Each row was made from one small tree. The marks that hang from a mark follow it in brackets, in the order of their numbers. Every link used is in the known rows. Write each row's tree.
Known rows:
q_607{q_187{q_161{q_701 q_857} q_494}}: -0.73 -1.46 -3.00 -0.44 1.07 -1.38 2.00 1.28 -1.61 -0.30 -0.33 -0.70
 0.34 0.31 -0.95 -0.32
q_494{q_607}: 0.03 2.17 -0.46 0.03 0.27 -0.71 0.39 0.96 0.23 -0.57 1.13 0.38 -0.55
 0.18 0.76 -0.20
q_883{q_161{q_701 q_857}}: 1.74 -0.76 -1.70 -0.57 1.55 0.20 1.79 -0.35 1.46 -0.46 -0.05 2.43 1.00
 0.81 0.92 0.29
q_857{q_161{q_928}}: 0.40 -2.24 0.14 -0.27 1.96 -1.00 0.39 0.87 0.20 -0.81 -0.74 3.60 1.24
 -0.64 -0.12 0.27
q_161{q_494 q_701 q_928}: -1.12 -3.17 -1.29 -0.28 1.36 -1.44 1.53 1.56 1.87 -0.03 -1.43 4.14 3.96
 -0.26 1.15 0.80
q_701{q_161{q_857 q_928}}: 2.26 -0.94 0.58 -0.10 3.04 -1.28 0.34 2.08 1.63 0.17 -1.82 3.20 1.06
 -0.12 0.32 -1.38
q_857{q_161{q_494 q_701}}: -0.75 -3.28 -0.35 -0.32 2.18 -1.80 1.14 1.08 1.34 -1.14 -1.06 3.78 1.82
 0.48 0.87 1.47
q_161{q_494{q_607{q_187}} q_701 q_928}: -0.69 -0.99 -2.75 -0.35 1.58 -2.42 1.70 2.02 1.48 -1.20 0.14 4.37 3.18
 -0.22 0.93 0.73
q_883{q_161{q_494{q_607} q_857}}: 2.55 1.81 -1.67 -0.49 1.42 -1.68 1.98 -0.40 1.98 -1.15 0.54 3.06 -0.39
 1.54 2.11 0.06
q_607{q_161{q_857}}: 1.45 1.09 -1.19 -0.55 1.00 -0.71 -0.18 -0.53 -0.68 -0.65 -0.47 0.65
 -0.85 0.21 0.31 -0.62
q_187{q_161{q_928}}: -0.41 -1.60 -0.78 -0.21 0.48 -0.72 1.03 1.09 -0.38 0.90 -0.61 -0.41 1.42
 -0.77 0.55 0.02
q_607{q_161{q_857} q_187}: 2.10 1.55 -2.40 -0.87 1.04 -1.06 -0.39 -0.97 -1.36 -1.54 0.33 0.65 -1.39
 0.02 -0.82 -0.26
q_701{q_161}: 1.09 -0.44 1.25 -0.07 1.89 -0.57 -0.46 1.14 0.90 0.44 -1.30 0.11 0.17
 -0.05 -0.11 0.30
q_701{q_161{q_494{q_607{q_187}} q_857 q_928}}: 2.48 0.51 -0.97 -0.34 3.50 -3.34 0.85 2.46 2.18 -1.13 -1.00 4.52 0.73
 0.35 0.91 -0.91
q_701{q_161{q_494{q_607} q_857 q_928}}: 2.03 0.26 0.08 -0.12 3.51 -2.99 1.13 2.79 2.69 -0.39 -1.48 4.59 1.07
 0.57 1.67 -1.06
q_607{q_161{q_494 q_701} q_187}: -0.07 -0.72 -3.14 -0.97 0.88 -1.73 0.19 -0.68 -0.47 -1.28 -0.45 1.31
 1.35 -0.03 -0.21 2.07
q_161{q_494}: -0.17 -0.67 -0.29 -0.01 0.22 -1.31 0.50 -0.03 1.00 -0.20 -0.66 1.17 0.58
 0.62 0.95 0.53

Which tree is each row?
-0.50 0.36 -2.93 -0.30 1.85 -1.72 1.62 1.77 -1.26 -0.63 -0.60 2.55 1.30
 -0.18 0.18 -0.39
q_187{q_494{q_607{q_161{q_701 q_857 q_928}}}}
-0.03 -1.14 -2.83 -0.48 0.93 -1.66 1.68 1.05 -1.73 -0.18 -0.58 0.08 0.35
 -0.24 -1.07 -0.94
q_607{q_187{q_161{q_857 q_928} q_494}}
0.13 1.90 -3.08 -0.64 0.84 -1.28 0.21 0.29 -0.92 -1.55 1.27 0.67 0.16
 -0.42 -0.18 1.21
q_494{q_607{q_161{q_701} q_187}}
-0.52 -3.71 -0.38 -0.44 2.33 -0.89 0.98 1.58 0.77 -0.91 -0.94 4.46 2.87
 -0.73 0.14 0.66
q_857{q_161{q_701 q_928}}
-0.68 2.00 -2.07 -0.21 0.37 -1.27 0.52 0.27 -2.22 -0.38 0.04 -0.64 -0.65
 -0.04 -0.24 0.52
q_187{q_494{q_607{q_161}}}
0.03 -2.67 -1.45 -0.29 2.33 -1.95 2.02 2.12 2.47 -0.49 -1.44 5.43 3.30
 0.46 1.50 -0.65
q_161{q_494 q_701 q_857 q_928}
-0.66 -0.48 -1.43 -0.14 0.88 -2.51 1.99 1.70 0.73 0.23 -0.26 0.88 1.62
 -0.11 1.88 0.28
q_187{q_161{q_494{q_607} q_928}}
0.70 -0.93 -1.40 -0.49 2.32 -2.96 0.92 1.28 0.83 -2.07 0.11 4.90 1.06
 -0.18 0.42 0.65
q_857{q_161{q_494{q_607{q_187}} q_928}}
-1.50 -2.17 -2.03 -0.17 1.24 -1.11 2.41 1.90 -1.02 0.48 -1.08 -0.70 0.85
 0.68 0.15 -0.58
q_187{q_161{q_701 q_857} q_494}
1.80 -1.63 -2.03 -0.66 2.02 0.01 2.06 0.33 1.73 -0.37 -0.66 4.13 2.45
 0.24 1.04 0.12
q_883{q_161{q_701 q_857 q_928}}
0.68 0.91 -2.31 -0.60 1.99 -1.58 1.10 1.72 0.26 -1.09 0.08 3.36 1.42
 -0.29 1.17 -0.54
q_494{q_607{q_161{q_701 q_857 q_928}}}
0.04 -1.67 -3.50 -0.91 1.27 -2.10 0.45 -0.02 -0.20 -1.02 -0.87 3.03 2.86
 -0.77 -0.12 1.96
q_607{q_161{q_494 q_701 q_928} q_187}
0.91 -0.29 -2.93 -0.93 0.89 -2.14 -0.12 -0.92 -0.61 -1.06 -0.56 2.17
 1.24 -0.84 -0.38 1.32
q_607{q_161{q_494 q_928} q_187}
0.48 -0.44 -2.92 -0.41 2.45 -2.85 2.13 2.52 2.05 -1.70 0.09 5.70 2.55
 0.40 1.38 -0.68
q_161{q_494{q_607{q_187}} q_701 q_857 q_928}
-0.60 -2.54 -0.95 -0.33 2.80 -2.71 1.69 2.41 1.84 -1.53 -0.56 5.73 2.96
 -0.11 1.48 1.06
q_857{q_161{q_494{q_607} q_701 q_928}}
0.38 -0.08 -1.51 -0.21 1.79 -2.93 2.33 2.30 1.33 -0.27 -0.31 2.04 1.00
 0.49 2.29 -1.14
q_187{q_161{q_494{q_607} q_857 q_928}}
1.05 -1.33 -3.66 -1.04 2.23 -2.31 1.03 0.34 0.30 -1.53 -0.89 4.26 2.14
 -0.15 0.29 0.40
q_607{q_161{q_494 q_701 q_857 q_928} q_187}
0.53 -0.85 -2.45 -0.53 1.51 -1.37 2.46 0.41 2.31 -0.41 -0.04 4.36 3.32
 0.11 2.09 1.84
q_883{q_161{q_494{q_607} q_701 q_928}}
